What can hang from each mark:
k958: k281
k281: k850 k867 k958
k569: k850 k867
k850: k38 k861
k38: k178 k867
k861: k143 k178
k143: k38 k861
k178: k38 k281 k569
k867: k38 k281 k569

Every row comes from one small tree of marks. The marks that hang from a mark follow it in brackets, in the order of their numbers. Every link used is in the known rows. Which tree was each row made from?
Known rows:
k143{k861{k178{k569}}}: [ 1.23  0.87 -1.62 -0.78  1.00  1.87  0.45  0.68  2.85 -2.44  2.91 -1.02
  1.29 -1.49  1.38 -2.11 -1.56  0.91  1.42 -1.96 -2.18 -4.15  1.64 -0.38
  1.16  0.75]
k569{k850}: [ 1.36 -1.48 -2.99 -0.45  1.26  0.21  3.48  2.75  3.67 -0.94  0.97 -2.99
  0.30 -2.00  4.45  1.07 -2.60  2.71 -0.04 -2.79 -2.25 -2.36  1.35  0.01
 -0.86 -1.91]
k38{k178 k867{k281{k958}}}: [ 2.22 -0.43 -1.33 -1.16  1.73  0.32  2.34  2.88 -0.04 -3.67 -0.60 -0.81
  1.75  1.29  0.49  0.22 -2.10  2.67  0.00 -1.30 -1.58  2.09  2.06  0.61
 -1.80  0.98]
k143{k861{k178{k281 k569{k867}}}}: [ 0.57  1.57 -0.87 -0.28  0.53  1.49  0.03  0.84  2.42 -2.97  3.37 -0.48
 -0.19 -1.66  0.95 -1.82 -1.18  0.42  1.99 -1.34 -1.63 -3.84  2.18 -1.13
  2.56  0.51]
k38{k178 k867{k281{k850{k861} k958}}}: [ 1.01 -0.13  0.08 -1.37  1.69  0.27  1.56  2.75  0.42 -3.03 -0.70 -1.16
  0.95  1.83  0.14  0.90 -2.05  2.23  0.17 -0.74 -0.75  2.34  1.94  0.15
 -2.79  0.66]
k850{k38{k178{k281 k569{k867}}} k861{k143}}: [ 0.56  0.77  3.69  1.53  1.55  0.35 -2.64  2.02  2.62 -2.77  3.31 -2.09
 -1.04 -2.45 -1.25  1.50  0.28  2.83 -1.53 -1.40 -0.58 -0.36  0.90 -1.54
  3.63  0.19]
k281{k850{k861{k143}} k867{k569} k958}: [-1.51  0.31  0.64 -2.35 -2.43 -1.06  2.09  0.25  1.49 -1.88  0.07 -0.05
  0.21 -2.21  1.80  1.06  0.62  0.87  0.33 -1.50 -1.08 -1.97  1.30 -0.42
 -2.43  0.31]
k281{k867{k38{k178}} k958}: [ 0.61  0.41 -1.14 -1.35 -0.75 -0.76  3.67  0.47 -0.34 -2.12  0.62  0.54
  1.78 -1.87  1.34  1.12 -1.01  2.94 -0.33 -1.56 -2.03  0.04  2.77  0.98
 -1.57  0.18]
k281{k850{k861{k143}}}: [ 0.10  0.32  0.36 -1.41 -0.54  0.82  1.57  1.72  3.75 -1.06  1.57 -2.00
  0.26 -1.93  2.55  3.00 -0.68  1.23 -0.02 -2.28 -0.63 -3.36  1.34 -0.61
 -1.07 -0.79]
k850{k861{k143 k178{k281{k958} k569{k867}}}}: [ 0.86  1.92  1.89 -0.02 -2.54 -0.12 -2.15  1.97  2.72 -3.67  3.09 -0.73
 -1.15 -2.03  0.36 -0.32  1.13  0.77 -0.14 -0.80 -0.77 -4.22  1.60 -1.06
  3.64  1.21]
k861{k143 k178{k38 k281{k958} k569}}: [ 1.17  2.18 -0.05  0.10 -5.50 -0.39 -2.49 -0.69  1.61 -4.30  3.23  1.32
 -1.15 -1.02  0.23 -1.12  2.39  1.77  0.56  0.48 -2.86 -4.44  1.41  0.17
  5.17  1.58]
k850{k38 k861{k143}}: [ 1.22  0.16  2.13  1.11  1.10  0.82 -0.32  2.19  3.74 -0.88  2.72 -2.68
  1.38 -3.37  1.65  2.32  0.49  2.32 -2.49 -2.85 -1.00 -2.17  0.97 -1.53
  1.92  0.10]
k569{k850{k861} k867{k38{k178} k281{k958}}}: [ 1.04  0.70 -0.60  1.43  2.94 -1.57  3.96  3.85  1.91 -0.60 -0.24 -2.41
 -0.81 -0.11  3.11 -0.75 -3.01  1.72 -0.88 -1.28 -1.01  1.68  2.12  0.26
  0.45  0.42]
k143{k38{k178{k281 k569} k867} k861}: [ 0.54 -0.44 -1.10  0.97  3.34  1.85 -1.91  0.76 -0.36 -3.08  2.97  0.79
  0.41  1.41 -0.53 -1.24 -2.74  2.89  2.10 -0.23 -2.14  0.19  1.35 -0.57
  1.77  0.56]
k143{k38{k178{k569{k850}} k867} k861}: [ 0.69 -1.97 -2.67  0.78  4.32  1.63 -1.07  0.84  0.53 -2.52  2.36 -0.10
  0.87  1.68  1.90 -2.24 -3.74  3.00  2.03 -0.08 -1.92  0.41  0.65  0.31
  0.11  0.16]
k958{k281{k850{k861{k178{k569}}} k867}}: [-1.71  1.85 -0.50 -1.70 -1.58 -0.52  1.51  1.41  1.45 -1.43  1.39  0.02
 -0.68 -1.13 -0.55  2.91 -0.71  2.59  0.96 -1.69 -1.40 -3.58  1.55 -1.22
 -1.72 -2.32]
k861{k178{k38{k867} k569}}: [ 1.67  1.12 -1.46 -0.70  0.65  0.51 -1.24  0.48  2.17 -3.60  2.95 -0.41
  0.61 -0.37  1.36 -0.66 -0.60  2.32  1.05 -0.03 -2.42 -2.60  0.54  0.22
  1.44  0.91]
k281{k850{k861{k178{k569}}} k867{k38} k958}: [-1.39  1.96  1.09 -2.19 -2.19 -0.91  0.61 -0.73  1.09 -1.58  1.29  0.55
 -0.10 -1.42  0.63  0.48  0.20  1.35  0.73  0.03 -1.19 -1.97  2.16  0.22
 -1.28  0.33]
k850{k38{k867{k281 k569}} k861{k143 k178}}: [ 2.50  0.96  1.71  0.90  1.36  0.11 -0.55  1.93  2.33 -2.12  1.59 -1.28
  1.54 -1.13  1.67 -1.09  0.27  1.37 -2.03 -1.71 -1.69 -1.47  0.11 -1.18
  1.88  2.97]
k38{k867}: [ 1.99 -0.73 -1.75 -1.59  2.89  1.10  2.27  2.66  2.01 -3.00  1.52 -1.29
  2.14 -1.41  2.64  1.96 -1.72  2.10  0.19 -2.37 -1.46 -1.18  1.41 -0.09
 -1.15 -0.29]
k569{k850 k867{k38{k178} k281{k958}}}: [ 1.33  0.22 -2.87  0.58  1.76 -1.60  5.37  2.72  1.54 -1.09 -0.81 -1.80
 -0.54 -0.37  4.23 -1.53 -3.06  2.03 -0.06 -1.19 -1.75  1.47  2.24  1.13
  0.39  0.12]
k958{k281{k867{k38 k569}}}: [ 0.35  2.25 -1.94 -0.53  1.03 -1.31  5.69  2.22  0.21 -0.78  0.41  0.36
  1.21 -2.21  0.66  2.24 -1.82  3.26 -0.71 -4.15 -3.60 -2.60  1.56 -0.12
 -0.29 -0.86]
k143{k38{k178 k867{k281{k850} k569}} k861}: [ 0.70 -0.52 -2.61  0.43  3.91  1.29  1.92  0.75 -0.29 -1.26  0.28  0.15
  1.60  2.29  1.96 -2.48 -3.82  2.04  1.78 -1.08 -2.42  1.10  0.92 -0.23
 -0.97  1.57]
k38{k178{k569} k867{k281{k850{k861}}}}: [ 0.91  0.20  0.56 -1.43  3.83  0.62  0.16  2.47  1.20 -3.19  0.41 -1.15
 -0.01  1.94 -1.71  0.93 -2.65  2.57  0.93 -0.92 -1.24  1.87  0.66  0.15
 -1.66  0.85]
k38{k178{k281} k867}: [ 2.20 -0.36 -0.54 -0.86  2.17  1.08  0.79  2.76  0.24 -4.25  1.67 -0.79
  0.61  0.07  0.06  2.33 -2.11  3.24  0.35 -1.45 -1.32  0.52  1.92 -0.09
 -0.74 -0.47]
k958{k281{k850}}: [-0.65  1.65 -2.05 -1.54 -1.05 -0.13  3.81  2.51  2.13 -1.12  0.08 -1.50
  0.16 -1.43  1.18  3.16 -1.22  2.88  0.33 -3.11 -2.21 -3.30  2.19 -0.46
 -1.06 -2.92]
k178{k38}: [ 0.96  0.85 -1.66  0.51  1.49  0.63  2.41  1.47  2.65 -0.99  2.28 -1.93
  1.30 -1.60  2.26  2.46 -1.07  2.74 -0.28 -2.17 -2.47 -1.74  1.58 -0.66
  0.56 -0.74]

Write each row's tree:
[ 1.26  0.61 -0.10 -0.59 -0.99  0.38  1.18  2.32  0.83 -3.23  0.98 -1.71
  0.05 -1.15 -0.34  1.37 -1.19  3.39 -0.19 -1.93 -1.96 -0.65  2.91 -0.25
  0.49 -0.94]
k38{k178{k281{k958}}}
[-1.73 -0.62  1.60 -1.45 -2.83 -0.29 -0.06 -0.63  1.14 -1.99  0.89 -0.35
  0.18 -2.02  1.18  2.21  1.15  2.39 -0.28  0.05  0.22  0.38  2.01 -0.64
 -2.50 -1.00]
k281{k850{k38{k178} k861{k143}} k867 k958}
[-0.74  0.02 -0.12 -2.14 -0.88  0.18  0.50  0.25  2.17 -2.41 -0.22 -1.73
  1.01 -1.78  2.36  0.75  0.63  2.08  0.14 -0.52 -1.09  0.25  2.13 -0.01
 -0.82 -1.23]
k281{k850{k38{k867}} k958}
[ 2.57  1.93 -2.26  0.87  3.74 -1.57  6.99  2.81  2.01  0.91 -1.25 -1.87
  0.72 -0.59  2.59 -1.89 -3.58  2.03 -1.31 -4.46 -5.11 -0.71  0.73  0.96
  1.49  2.25]
k867{k38 k281 k569{k850}}
[-0.58  0.56 -1.79 -2.40  0.02  0.02  4.93 -0.54  1.52 -0.21  1.23  0.45
  0.87 -2.35  2.82  3.40 -1.66  2.03  1.11 -2.03 -1.69 -1.65  1.91  0.39
 -2.89 -1.16]
k281{k850 k867{k38}}
[-2.21  2.00  0.62 -0.53 -0.57 -0.24 -0.47 -1.16  1.32 -1.70  3.30  1.00
 -2.44 -0.88 -2.24  3.52  0.19  2.63  2.45 -0.17 -2.57 -1.15  1.35 -1.47
  1.35 -1.49]
k178{k38 k281{k850 k867} k569}
[ 0.72  0.36 -1.83  1.66  1.73 -0.76  2.79  3.11  3.48 -0.26  1.32 -2.62
 -1.18 -0.36  4.66 -0.27 -2.41  1.13  0.16 -0.71 -0.72 -0.92  1.21 -1.51
  0.22 -0.18]
k569{k850{k861{k178{k38}}} k867{k281}}
[ 1.38  1.76  1.40  0.74  2.02 -0.67  0.54  2.43  1.17 -2.02  1.62 -1.46
 -0.90 -0.55 -1.25  0.19 -1.86  3.32 -1.06 -1.91 -2.86 -0.35  1.98  0.87
  2.64  0.42]
k867{k38{k178{k281{k958} k569{k850{k861}}}}}
[ 1.06  0.13 -1.87 -1.93  1.94  0.74  3.50  2.13  1.83 -1.77  0.07 -0.69
  1.31  0.30  1.96  1.84 -1.86  1.42  1.06 -1.97 -1.66 -0.13  1.46 -0.15
 -1.90  0.17]
k38{k867{k281{k850}}}
[ 1.10  1.21 -0.12  1.04  0.81 -1.64  2.42  2.67  2.54 -0.29 -1.36 -3.26
  0.17 -0.76  1.83 -3.38 -1.28  1.82 -1.88 -2.58 -3.51 -0.47  0.93 -1.06
  1.40  1.81]
k867{k281{k958} k569{k850{k38 k861{k178}}}}
[ 2.93  0.85 -2.41 -0.08 -1.92  0.02  1.46  0.40  1.58 -3.24  1.74  0.98
  1.33 -0.07  3.75 -1.34  0.19  1.27  0.04 -0.66 -2.75 -3.17  0.36  0.67
  1.59  2.85]
k861{k143 k178{k38{k867{k281 k569}}}}
[-0.37  0.49 -0.25 -1.76 -1.59 -0.34  2.08  0.79  0.11 -2.99  0.22 -0.68
 -0.64 -1.07 -0.26  1.36 -1.20  3.02  0.91 -1.38 -1.83 -0.18  2.37 -0.35
 -1.64 -0.93]
k38{k178{k281{k850 k867{k569} k958}}}
[ 1.07  3.26  1.14 -0.19  2.05 -1.61  4.49  2.28  0.61 -0.29 -2.20 -1.63
  0.45  0.72 -0.57 -1.74 -2.41  1.91 -1.48 -2.87 -3.62  1.06  1.67  0.88
  0.23  2.87]
k867{k38{k178} k281{k850{k861} k958} k569}
[ 0.39  0.75  3.15  1.37  2.97  0.24 -0.22  2.22  1.64 -1.12  2.22 -2.78
  0.16 -2.45 -1.35  2.37 -1.07  3.64 -2.01 -2.59 -1.48  0.47  1.24 -2.50
  0.50 -0.38]
k850{k38{k178{k281{k867{k569}}}} k861}
[ 2.31 -1.74 -2.65 -0.18 -0.46  0.95  0.72  1.04  0.91 -3.17  1.86  0.50
  1.66 -0.41  3.80  0.59 -1.35  3.13  0.16 -0.90 -1.53 -1.66  0.81  0.76
  0.41  0.68]
k861{k143{k38{k178 k867}}}
[-1.59 -0.10 -0.09 -2.37 -1.38 -0.90  2.28 -1.10  0.72 -1.98 -0.93 -1.01
  0.54 -2.31  1.47  0.01 -0.24  2.89  0.31 -0.89 -1.74  0.87  1.56 -0.26
 -2.92 -0.84]
k281{k850{k38{k178}} k867{k569} k958}
[-0.68  2.16  0.40  0.54  1.74 -0.46  0.53  0.97  3.14 -1.47  2.27 -0.73
 -1.46 -0.53  0.15  1.00 -0.33  1.34  1.10 -0.52 -1.45 -0.68  0.49 -0.92
  2.53  0.81]
k178{k38 k569{k867{k281{k850{k861{k143}}}}}}
[ 0.81  1.44 -0.69 -0.12 -4.54 -0.02 -1.51 -1.38  1.34 -3.62  4.24  2.43
 -1.23 -1.42  0.45  0.62  1.61  1.92  1.31  0.25 -2.52 -4.57  0.98 -0.31
  3.35  1.10]
k861{k143 k178{k38 k281{k867} k569}}
[ 0.37  0.33 -1.00  1.49  1.07 -0.50  0.98  2.87  3.43 -1.44  2.67 -2.75
 -1.86 -1.49  4.47  0.67 -1.77  1.50  0.38 -0.38 -0.33 -1.94  1.47 -1.60
  1.02 -1.40]
k569{k850{k861{k178{k38 k281}}} k867}
[ 1.74 -0.02  2.87  1.06  3.41  0.56 -2.03  2.41  1.87 -2.85  2.03 -1.29
  0.76 -0.11 -1.38  0.85 -0.40  2.77 -1.70 -1.36 -1.03  1.40  0.17 -0.80
  1.53  1.81]
k850{k38{k178{k569} k867{k281}} k861{k143}}
[-0.89  0.43  0.26 -1.08 -3.07 -0.04 -0.11  0.85  2.43 -1.44  0.65 -1.17
  0.19 -1.25  2.55  0.86  0.43  1.49  0.01 -0.74 -0.81 -2.59  2.03 -0.34
 -0.05 -0.41]
k281{k850{k861{k143{k38}}} k958}
[ 0.63  2.68 -0.15 -1.19  0.41 -0.97  3.21  0.78  0.66 -1.16 -1.30 -0.46
 -0.05  0.85 -1.17 -0.98 -1.85  2.47  0.11 -1.48 -3.29  0.92  2.28  1.73
  0.86  1.61]
k867{k38{k178{k569}} k281{k850 k958}}
[-0.39  1.29 -0.58  0.84 -0.47  0.08  1.99  0.44  0.84 -1.16  3.41  0.58
 -0.43 -1.73  0.09  4.44 -0.07  2.84  0.82 -1.47 -2.44 -1.28  2.27 -1.93
  0.81 -1.20]
k178{k38 k281{k867}}
[-0.27 -0.16  1.03 -0.18  0.12 -0.60 -0.78  1.92  0.81 -3.25  1.78 -1.01
 -1.91 -0.44 -2.04  1.05 -1.46  3.58  0.53 -0.72 -1.71  0.07  1.83 -0.64
  0.11 -1.08]
k38{k178{k281{k867 k958} k569{k850{k861}}}}
[ 0.35  1.97  2.33  0.76  0.79 -0.18 -1.85  1.73  3.32 -1.49  1.78 -2.92
  0.06 -2.24  0.06 -1.39  0.33  1.77 -1.33 -0.97 -1.09 -1.16  1.33 -2.10
  2.83  0.97]
k850{k38 k861{k178{k569{k867{k281{k958}}}}}}
[-1.85 -0.27 -1.55 -3.26 -3.19 -0.33  3.08 -0.58  1.34 -1.72  0.11 -0.01
  0.55 -2.20  2.37  2.14  0.04  1.74  1.56 -0.83 -0.92 -1.35  2.56 -0.22
 -3.54 -1.77]
k281{k850 k867 k958}
[-0.31  2.33  1.35 -0.30  0.91 -1.06  2.90  1.91  2.40  0.02 -1.76 -2.83
  0.41 -1.04  0.01 -1.16 -0.68  1.37 -1.22 -2.85 -3.00  0.12  1.33 -1.38
  0.48  1.47]
k867{k281{k850{k38 k861} k958} k569}
[ 0.31  0.23 -2.09  0.33  0.68 -0.16  0.56  1.08  0.90 -2.00  0.58 -1.07
  0.00  0.05  0.85 -1.57 -2.43  3.52  0.84 -0.56 -2.10  0.15  1.33 -0.33
  1.49  0.28]
k143{k38{k178{k569{k867{k281{k958}}}}}}
[ 0.53  1.64 -1.39  0.61  0.06  1.06  1.55 -0.12  1.07 -1.73  3.22  0.46
  0.69 -1.02  1.38 -0.73 -0.93  1.05  1.38 -1.52 -2.65 -3.19  1.92 -1.26
  1.06  0.81]
k143{k861{k178{k38 k281{k867{k569}}}}}
[-2.30  2.83  1.11 -0.25 -1.24 -0.96 -1.29 -0.11  1.89 -2.91  2.14 -0.31
 -3.08 -1.01 -1.29  0.88  1.01  1.68  2.21  0.79 -1.81 -0.50  2.08 -1.00
  3.68 -1.01]
k178{k38 k281{k850 k958} k569{k867}}
[-1.66  1.42  0.52 -0.58  0.77 -0.92  2.74  1.79  0.84 -0.65  0.20 -1.21
 -0.04 -1.59 -0.50  2.92 -1.31  3.65 -0.61 -2.64 -1.71 -0.80  1.18 -1.43
 -2.25 -2.22]
k958{k281{k850{k38{k178} k861} k867{k569}}}
[ 1.22 -0.05 -0.02  0.91  0.21  0.81  0.33  2.39  2.82 -0.85  2.71 -1.57
  1.14 -1.85  2.51  1.93 -0.84  2.21 -1.17 -2.47 -1.24 -3.49  1.07 -1.15
  1.33  0.34]
k850{k861{k143{k38}}}
[-0.31 -0.09 -0.14  1.68  2.18 -1.19  2.27  3.27  3.42 -0.09  0.08 -3.63
 -0.81 -1.77  3.59 -0.36 -1.23  1.52 -0.97 -1.33 -0.56  1.25  1.75 -1.73
  1.05 -0.74]
k569{k850{k38 k861} k867{k281{k958}}}
[ 1.56  1.10 -1.57 -0.97 -2.54  0.13 -0.85 -0.79  1.98 -3.63  2.41  1.54
 -0.15  0.57  1.97 -0.97  0.74  1.29  1.44  0.71 -2.28 -2.97  0.14  0.93
  1.89  2.19]
k861{k143 k178{k38{k867{k281{k850}}} k569}}
[ 0.14  0.14 -0.57  1.41  0.55 -1.13  1.49  2.63  3.40 -0.63  0.29 -3.29
 -0.85 -1.50  4.21 -1.88 -0.99  1.29 -0.77 -0.39 -0.51  0.15  1.75 -1.64
  1.11 -0.26]
k569{k850{k38 k861{k178}} k867{k281{k958}}}
[ 2.62  2.82 -0.58  0.14  2.19 -1.61  5.55  2.40  0.13 -1.06 -2.05 -1.28
  1.52 -0.03 -0.03 -2.74 -2.65  2.53 -1.71 -3.57 -4.60  0.84  1.81  1.43
  1.40  3.31]
k867{k38{k178} k281{k958} k569}
[ 0.77  0.43  0.77 -0.61 -0.87  0.83  0.69  2.09  1.73 -2.63  1.78 -1.54
 -0.79 -0.77  0.03  2.91 -1.26  2.78  0.09 -1.78 -0.99 -1.49  2.01 -0.44
 -0.20 -0.98]
k38{k178{k281{k850{k861{k143}}}}}
